(in the rows, 128 means zero)
Known rows, with every step that occurs:
V > Y > P > F > G > W > H: [117 150 128 141 121 100 130 117 157 114 186 125 187 105  63 181 141 154
 176 111 146 141 125 115 149 165 110 126 153 100 172 162 156 152 151 130
  80  32 104  82 129]
H > F > G > W: [113  98 134 133 122 118 123 111 169 101 174 164 174  74  90 168 160 119
 132 148 119 155 102 114 121 129 149 124 160 131 147 145 112 163 141 106
  80 113 132 146 138]
H > F: [110 110 126 129  95 101 115 118 151 117 157 149 154  85 122 140 144 119
 101 144 138 121 115 122 163 131 150 107 157 142 132 147  95 175 130  97
  80 130 130 140 135]
B > Q > D > C > H > F: [ 93 119 100 115 109  62 114 105 141 137 178 132 164  97 154 170 167 150
 124 150 126 134 109 156 165  98 149 100 131 136  94 165 125 204 161  61
 117  76 119 117 143]
Q > B: [127 133 113 135 103  86 147 116 159 117 150 134 157  97 121 146 165 135
 113 148 158 109 122 109 168 150 148  90 177 161 135 166 107 147 127 112
  75 106 109 123 164]
Y > P: [136 135  84 127 129  87 149 105 127 133 134 162 171  79 113 127 140 150
 138 131 169  99 141 114 173 136 146 114 156 119 142 154 112 172 115 122
  74 102 125 106 157]
C > V > W > P > F > G > Y: [122 166 135 145 129 143 140 105 176 113 197 135 186 109  70 132 157 111
 133 137 154 123 139 148 181 140  81 122 130 153 187 150 126 172 159 109
  97  54 116  90 153]
W > P: [135 147 114 130 123 123 146 120 139 133 133 149 153 102 111 135 148 128
 123 138 160  84 141 112 182 138 128 100 154 155 152 149  89 160 128 114
  84 105 124 108 157]
G > F > H > C: [109 137 122 137 127 110 137 122  97 122 177 157 175 103 134 146 195 113
 123 130 114 146  99 162 118 124 138 114  91 128 106 170  84 185 112  90
  73  74 103 147 155]
Z > W: [144 110 109 122  94 119 136  90 141 115 128 163 178  82 107 142 162 140
 135 118 169 130 126 130 148 154 141  90 148 132 133 146  91 159 126 107
  97 129 153 124 134]
Z > F > H: [114 135 126 152  94 115 128 125 146 114 137 159 177  91 142 118 166 124
 126 109 146 158 107 121 132 162 137  91 133 138 107 138 110 198 123  71
  97 101 128 112 116]
F > H: [113 141 114 137 113 115 148 113 138 104 140 156 170  96 126 115 178 131
 146 120 132 146 114 127 141 134 147 101 151 143 107 141 106 164 121 101
  75  99 117 120 123]
Y > P > C: [147 125  84 138 128  98 144  93 111 147 124 138 171  64 121 133 145 171
 123 132 180 110 121 135 203 125 150 117 149  99 153 154 126 155 109 131
  84 110 136 101 153]
H > F > G > C > V > W > P: [128 157 130 133 117 103 148 100 152 104 184 164 200  96 108 159 188  98
 121 141 128 114  94 147 142 135  71 106 137 132 175 152 106 150 123  71
  72  85 111 121 172]
F > G > C > V > Y: [119 154 110 142  92  74 175  87 151  89 187 150 202  83  86 144 176 155
 167 122 102 107  73 158 162 127  90  95 147 116 154 145 115 165 126  93
  54  86  96 127 154]
F > H > C > V > W: [121 148 114 110 113 108 143  83 127  83 167 165 202  99 144 117 187 123
 155 121 116 146 108 158 119 149 113  93 105 115 122 175 118 142 112  65
  74  54 109 127 156]
W > V > F: [149 150 119 154 121 116  94 111 139 103 162 137 177 111 123 129 163 165
 116 119 157 124 118 130 143 124 149  99 180 138 144 170 123 200 130 104
  88 113 131 133 168]
Q > D > C > Z > W > P > F: [108 162 136 155 134 115  90  75 121 134 163 134 168  98  95 155 164 153
 118 144 174 126 140 158 210 135 124 106 119 162 130 132 122 172 161  76
 121  70 159  66 183]
Z > W > V > Y > P > F > H: [136 163 107 139 128 125 110  82 143  96 191 155 206 130 109 141 156 170
 158  93 180 154 144 142 167 174 137 112 125 143 170 137 158 180 130 103
  66  48 130  87 131]
Z > C > H > F > G > Y: [106 127 121 141  72  91 155  96 169  94 195 149 200  94  80 151 188 144
 139 127 133 113 100 141 140 128 102 128 132 142 105 158  91 190 144  70
  84 105 111 119 105]
Q > D > C: [109 136  94 129 140  85 134  90 127 143 153 126 169  82 123 138 176 152
 140 138 126 123  96 143 185  94 146 120 148 139 122 143 112 176 145  97
 101 110 140 126 178]
H > C > V > F > G: [106 125 128 139 106  93 140 118 136  80 185 150 189  78 120 129 179 147
 153 169 128 139  76 150 134 112 112 100 125 107 140 180 129 195 128  42
  88  84 103 132 164]
D > C: [123 122  99 125 110 101 138  87 119 136 142 150 172  95 117 131 184 160
 141 148 123 113 115 137 177 115 128 125 157 113 122 159 102 156 134 106
  86 104 148 115 153]
P > C > H > F > G: [107 100 119 160  96 121 134 101 149  97 157 124 178  59 106 147 180 140
 131 152 140 144  78 146 151 115 125  94 159 111 128 148 135 171 139  80
 106 127 117 106  98]
H > F > G > Y > P > C > B: [ 95 118  91 158 132  82 142 109 148 117 182 135 184  61  80 132 159 152
 122 138 165 106 136 155 199 119 135 123 125 118 160 153 127 158 131 115
  72  82 121 103 139]
W > H: [124 139 122 146  88  94 132 119 145 121 126 131 153  91 112 137 177 130
 145 110 134 112 120 110 134 136 125  89 170 124 119 170  87 145 129 118
  83 106 126 108 123]
P > F > G > C > V > W > H: [124 169 146 163  94  96 136 103 150 108 173 128 198 106  99 149 209 114
 145 127 119 161  76 154 116 138  72  98 159 106 148 164 127 130 130 101
  95  69 117 100 135]
H > F > G > Y > P > C: [109 102  91 138 123 103 140  96 147 135 175 141 174  54  94 142 158 147
 131 140 155 119 119 141 194 116 132 148 122 102 164 141 123 178 136 117
  67 101 120 122 135]
F > H > C > B > Q > D: [ 79 133  95 117 131  62 144 139 129 109 178 154 168 110 163 136 161 147
 133 151 129 144 110 165 152 124 179  70  83 153  97 173 111 159 123  62
  88  47  91 146 161]
Y > P > C > Z > W > V: [165 135  95 169 125 115  96  38 110 108 130 167 184  66 107 132 161 201
 132 101 192 110 160 146 175 140 147  93 145 115 149 155 132 148 102 118
  75  96 178  76 163]
V > F > G > C: [132 136 115 151 101  98 153 118 124 107 167 144 192  90 106 143 190 150
 139 144 137 143  67 151 131 128 122 106 160  93 133 154 120 186 133  87
  87 117 105 140 161]
Z > W > H > F > G > Y: [105  98 131 136  65 111 125 105 183  99 170 146 172  79  83 159 202 110
 163 105 133 135 125 127 112 149 103 112 131 131 133 147  74 163 151  95
  80 102 135 121  95]
H > F > G > Y > P: [101 111  95 128 119  90 146 113 163 119 187 164 174  70  83 139 151 127
 146 137 142 108 139 124 163 127 130 143 130 125 152 145 110 197 137 113
  58  94 110 123 139]
V > W > P > F > G > Y: [125 144 126 134 125 161 142 117 168 127 192 133 181 117  67 141 148 116
 127 146 160 125 141 141 180 158  94 129 130 138 185 143 125 169 169 122
 105  76 112 105 146]
B > Q: [129 107 105 113  91  94 139 123 144 139 145 169 145  96 141 142 134 154
 118 155 149 127 126 124 167 131 157  92 146 124 129 163 104 179 129 109
  88 105 130 136 135]
D > C > B: [107 137  99 146 120  82 139  98 119 112 149 141 185 101 101 118 185 164
 131 143 135 104 134 156 182 119 136 104 159 131 119 170 106 137 127 106
  93  89 147  98 156]
G > C > Z > W > V: [163 153 108 164  93 103 101  43 128  91 149 182 191  95 104 146 193 173
 135  93 137 105 141 165 128 145 137  83 154 132 113 148  80 135 106 117
  57 105 163 119 167]
P > F: [118 132 132 147 105 121 115 123 148 135 156 132 155 102 110 132 139 132
 105 154 157 139 113 134 184 135 152 109 160 142 136 141 110 170 141 125
 102 110 129 118 135]
H > C: [128 110 100 110  99 101 141 105 124 119 157 156 166  90 128 133 158 143
 138 156 124 102 112 140 158 139 150 103 123 111 124 167  84 148 116 101
  77 105 114 152 155]
F > H > C > V > Y: [ 99 156 114 113  96  84 154  85 138  74 190 151 188 103 125 127 166 150
 171 116  97 116 102 156 156 145 113  90  99 127 125 161 117 161 119  63
  51  41  85 125 144]
G > F: [122 141 126 150 122 105 131 124 117 137 158 142 167  87 105 153 167 116
  98 124 142 123 111 139 144 116 138 107 145 141 132 162  87 200 125 125
  92 120 130 135 164]
V > Y > P > C: [141 133  79 120 111  96 151  81 116 132 153 125 180  77 105 145 118 189
 136 111 172  91 121 141 224 148 131 113 138  89 170 154 150 159 129 123
  74  88 112 103 155]
W > P > F > H > C > B > Q: [ 92 154 126 127 123 102 132 161 126 128 185 162 158 152 150 137 155 138
 107 185 158 131 147 163 185 149 147  85  84 155 132 174 109 143 123  75
  90   8  97 106 133]
P > F > H > C > Z > W: [105 130 146 146  88 124  97  79 117  87 172 169 175  98 115 127 173 140
 138 144 145 167 130 167 142 173 146  93  94 122  89 148 115 146 128  69
  89  58 133 100 128]
G > C > D: [143 142  89 153 112  92 139  92 141 142 150 136 180 101 106 135 179 128
 136 110  92  83  95 143 168 132 158  93 157 139 107 138  75 157 124 131
  88  98 116 154 173]

Rows:
[135 109 101 129  80 106 118  90 143 118 141 133 177 102 112 145 195 123
 176 101 104  95 115 127 126 161 141  74 113 128 104 165  65 137 123  88
 107  70 130 134 138] -> Z > W > H > C > D
[110 142 145 166 102 149 119  88 160 105 177 159 170  92  46 139 156 136
 136 140 168 119 165 148 181 164 108 109 119 155 145 129 106 170 165 106
  93  72 139  76 138] -> C > Z > W > P > F > G > Y
[155 151 101 131 119 118 100  82 142 110 190 147 203 120  96 154 131 181
 139 106 190 120 151 140 190 167 135 108 138 138 190 147 145 181 130 119
  76  72 144  95 151] -> Z > W > V > Y > P > F
[116 153 147 169 115  93 118 113 160  81 155 132 186  81  92 157 194 140
 167 103 128 163  96 124  85 120 103  97 181 115 134 186 135 172 139  89
  96  59 125  99 144] -> C > V > F > G > W > H
[122 127 127 135 127 104 127 100 139  81 187 159 200  80 105 156 174 149
 156 147 121 150  89 152 110 120 128 111 131 103 143 186 130 173 131  67
  88  59 114 139 177] -> H > C > V > F > G > W
[111 126 106 119 112 111 148 109 121 104 155 164 174 101 138 119 186 133
 154 141 115 134 107 145 137 141 147 105 108 120 104 159  90 149 112  83
  68  82 100 141 134] -> F > H > C
[109 156 132 159 129 111 135 126 111 122 157 153 172  97 119 138 188 106
 114 108 135 154 106 144 124 122 136 108 130 147 112 153 102 201 122 110
  84  96 118 122 144] -> G > F > H
[142 152 126 150  92 108 123  79 134 115 127 114 178  75 124 138 184 141
 131  89 148 132 106 143 145 130  92  84 161  98 144 181 128 117 118 105
 100  88 144  88 136] -> P > C > V > W > H
[110 119 102 115 119  76 135 125 151 146 153 148 144  87 149 152 127 148
 116 145 149 130 104 128 175 111 172  88 137 152 125 153 108 200 140  95
 102 111 119 151 164] -> B > Q > D
[108 108 117 137 118 109 127  79 150  94 179 149 201  88  87 174 207 143
 162 144 103 148 109 145 115 114 122 128 164 107 113 161 130 160 152  85
  99  75 134 101 125] -> D > C > H > F > G > W
[115 119 130 148  69  98 104  96 127 103 157 167 166  73 126 133 134 152
 113 140 130 109 129 137 150 173 137  81 107 103  97 166  96 180 119  55
  90  93 130 116 155] -> H > C > Z > F
[110 159 114 149 142 107 135 127 129 131 155 151 169 105 126 118 153 135
 129 138 172 156 129 128 171 144 149 124 141 133 129 140 138 182 124 116
  81  65 110  86 131] -> Y > P > F > H
[ 93 134 100 130 128  59 136 138 150 125 156 140 158  93 133 143 128 150
 105 140 162 120 122 142 178 116 178  64 140 168 122 162 114 178 136  96
 107  92 118 136 169] -> C > B > Q > D
[126 126 104 139 117  84  80  51 126 119 163 172 176  94 136 156 176 200
 137 126 140 137 143 155 162 110 150  93 128 149 112 159 121 181 141  75
  95  78 183 115 183] -> B > Q > D > C > Z > W > V
[133 158 146 169  99 154 108  86 118 108 132 145 183  88 131 128 153 142
  99  94 178 142 133 143 163 193 101  76 116 110 126 145 150 161 130  52
 112  69 132  67 144] -> V > W > P > C > Z > F > H
[126 135  80 141 115  92 130  76 140 131 166 118 179  71 107 149 155 154
 126 100 167  91 149 163 184 128 142 119 132 104 124 162 112 172 134 133
  87  74 107  86 126] -> G > Y > P > C > H > F
[106 130  85 118 116  65 137  95 130 136 157 131 170  98 144 158 175 172
 148 140 130 127 111 158 167  96 147  91 137 128  93 168 129 192 154  81
 124  71 121 105 152] -> B > Q > D > C > H
[148 146 137 162  93 147 100  79 121 123 133 137 177  75 119 140 127 153
  82 108 189 113 140 138 185 189 103  75 125 100 148 155 139 160 134  70
 117  94 149  74 163] -> V > W > P > C > Z > F
[137 133 133 168 148 146  94 105 173 110 180 154 183 109  87 158 167 150
 139 149 128 166 110 127 135 117 154 134 177 152 170 143 128 159 138 137
  88  98 152 133 143] -> P > F > G > W > V
[129 130  95 130 137  97 131 111 131 143 135 133 168  91 137 166 144 164
  98 130 216 118 133 164 211 132 155  60 105 163 161 155 113 149 133  84
 126  84 146 105 166] -> Z > W > P > C > B > Q > D
[102 141 128 135  83  67 150  91 162  87 209 151 195  84  96 157 168 133
 144 132  94 116  71 157 161 125  90 102 142 124 153 142 117 177 130  72
  48  88  95 141 145] -> H > F > G > C > V > Y
[ 90 139 117 135 120  73 139 148  98 120 188 170 173 122 149 149 185 129
 106 149 129 145 126 177 127 128 154  87  73 133 104 195  96 178 111  78
  83  38 105 138 151] -> G > F > H > C > B > Q
[122 133 125 157 105 111 148 120 142 131 172 149 180  99  98 147 186 134
 128 170 126 152  72 153 163 124 128 118 158 118 145 130 110 158 134 120
  88 115 114 133 140] -> P > F > G > C
[121 145 109 137 113  81 138  74 127 123 150 154 177  85 118 121 192 153
 145 142 117 113 114 144 176  96 111 119 159 128 126 167 108 167 122  94
  82  86 153  97 160] -> D > C > V
[141 139 119 129  84 113 130 105 144 112 131 128 175 100 113 140 171 124
 138  93 144 125 122 114 121 163 106  86 169 105 129 176 110 130 134 110
  97 100 129 108 138] -> V > W > H
[ 76 100 107 123 110  71 133 112 153 119 190 143 172  85 134 171 185 149
 147 173 114 156  84 151 151  88 131 104 131 133 106 156 144 215 163  39
 116  85 113 118 130] -> B > Q > D > C > H > F > G
[140 151 106 154 156 133  76  92 139  96 189 139 202 135 130 141 195 155
 163  88  86 139 114 146 104 137 183 105 127 142 112 174 118 178 126  91
  87  22 111 162 188] -> G > W > V > F > H > C > D
[134 132 139 180  98 132  91  78 138  51 165 168 196  80  84 133 182 180
 147 122 163 152 121 134 112 149 127  77 163 130 135 157 146 201 143  58
  92 113 158 103 154] -> C > Z > W > V > F > G
[129 116  73 144 132 112 166  88 137 137 154 144 180  56  82 131 165 170
 155 130 160 109 125 146 194 118 129 138 131  94 163 146 124 169 132 136
  72 100 120 112 144] -> F > G > Y > P > C
[138 131  97 156  96 118 139  83 130 113 125 117 175  76 115 136 170 163
 130 119 156 116 106 156 170 124 140  82 163 105 113 162 119 148 128 118
 113 114 122  95 119] -> P > C > H
[ 99 149 112 126 129  50 114 106 124 140 176 131 168  93 160 145 164 175
 121 146 143 149  93 165 180  80 132 105 132 130 122 180 150 232 152  50
 116  59 131 120 191] -> B > Q > D > C > V > F
[147 169  91 141 115  88 135  62 136 131 143 114 191  77 104 137 170 152
 151  60 165 100 152 152 165 135  89 112 134  86 152 185 124 130 121 139
  79  41 128  74 154] -> G > Y > P > C > V > W > H
[ 90 157 121 151 135  90 138 133  97  96 183 154 190 110 122 137 200 116
 114 128 124 136 117 174 122 132 144  92  94 141 101 181  87 164 105  87
  79  58 103 127 159] -> G > F > H > C > B
[109 126  99 137 121 113 136 105 136 113 161 146 174 107 130 113 184 124
 167 124  78 112  99 135 150 140 166  95 108 143  90 146  90 163 120  80
  84  61  99 152 149] -> F > H > C > D
[123 146  80 140 122  76 149  93 116 111 161 120 196  81  93 133 118 194
 127 105 183  83 139 154 226 148 141  91 140 104 167 164 153 139 121 120
  77  73 114  85 162] -> V > Y > P > C > B
[118 149 118 183 107 101 114  88 106 115 129 159 178  58 137 112 148 170
 118 102 177 146 131 137 170 164 133  93 120  96 104 143 151 187 108  72
  87  72 135  59 135] -> Y > P > C > Z > F > H
[131 110 129 148 137 127  94 100 178  95 183 171 181  95 100 169 174 132
 137 134 111 150 110 116 111 113 151 128 174 155 165 146 107 164 131 113
  65 113 147 150 146] -> H > F > G > W > V
[128 121  79 136 125  66 148 118 111 143 135 154 165  83 139 136 128 190
 102 149 198 110 147 151 211 128 165  88 135 107 147 181 136 147 109 118
  91  71 139  95 150] -> Y > P > C > B > Q
[133 164 129 139  91  94 125  93 151  97 138 134 180  91 114 129 180 119
 144  87 138 121 121 122 117 144  90  79 169 120 133 182 111 138 124  99
  90  80 130  93 142] -> C > V > W > H
[ 89 163 136 126  98  98 129 101 140  88 211 136 185 120 122 127 148 140
 149 138 108 139  97 172 177 147 118 102  98 135 132 155 136 167 132  70
  69  27  85 114 132] -> P > F > H > C > V > Y
[148 170 115 136 126 109 171  90 139 106 160 162 204 100  98 150 196 119
 146 130 135 107 100 148 146 136  72  97 146 127 174 153 110 139 119  89
  76  80 112 111 178] -> F > G > C > V > W > P
[114 138 137 155 129 143 142 144 156 129 168 146 156 106  92 137 155 120
 124 183 159 132 108 116 189 132 114 116 153 159 172 133 122 175 150 100
 100 101 118  99 136] -> W > P > F > G
[119 131 136 150  87 107 128  83 137  94 168 185 179  83  87 166 188 121
 127 141 143 113 123 145 141 161  97  91 126 134 136 131  87 151 128  68
  67 101 131 105 154] -> H > F > G > C > Z > W > P
[107 164 102 142 138 106 136 114 145 137 178 145 169 111 103 115 155 136
 142 112 158 137 156 149 180 143 149 140 121 135 128 139 119 184 138 142
  69  44 101  93 133] -> G > Y > P > F > H
[114 140  93 129 127  73 154 104 135 100 200 154 197  76  99 129 166 159
 171 141 142 108 125 158 154 117 112 126 100  95 148 187 127 210 131  78
  67  42  90 115 181] -> H > C > V > F > G > Y > P
[125 132 141 159 110 113 117 125 152  97 148 129 181  93  87 167 188 144
 160 109 136 162  99 114  86 140 118 106 180  98 131 179 132 164 149 100
 100  79 120 113 139] -> V > F > G > W > H
[148 130 127 151 146 153 130 113 127 122 144 128 182  87  96 169 163 163
 130 138 174 141  99 140 165 131 125 119 156 105 177 159 147 164 149 102
 111  87 125 112 168] -> V > F > G > W > P > C
[107 108 141 134  83 116 122 122 166  93 167 137 175  85 103 153 183 100
 140 125 125 154  96 104 103 156  92  96 164 107 145 162 126 151 143  72
  93 114 120 121 112] -> V > W > H > F > G
[147 132  73 134 128 101 148  79 128 155 142 132 171  70 101 133 146 173
 133 106 172  89 148 153 209 123 147 134 133  98 149 154 104 158 125 159
  71  89 129 107 156] -> G > Y > P > C
[129 142  85 112 108  80 156  98 133 115 166 145 182  91  95 141 115 168
 149 109 160  85 138 118 196 160 131 109 146 110 161 155 137 180 131 113
  62  82 103 105 157] -> V > Y > P
[149 116 121 155 112 137 112 100 145  77 167 157 203  96 101 141 192 166
 155 129 168 162 103 132 112 135 127  94 163 133 163 156 136 203 138  69
  99 128 152 126 145] -> Z > W > V > F > G
[141 141 124 148  89  98 148  93 153 102 164 166 222  76 119 144 186 119
 131 116 131 155  74 150 115 155  79  87 140  99 149 150 123 175 114  61
  97 104 129 121 156] -> Z > F > G > C > V > W
[118 142 153 184  59 104 114  87 137  97 154 151 180  87  76 159 210 138
 149 127 137 157 104 154 119 163  99  88 148 105 109 144 104 131 136  96
  89  86 136  84 119] -> P > F > G > C > Z > W > H
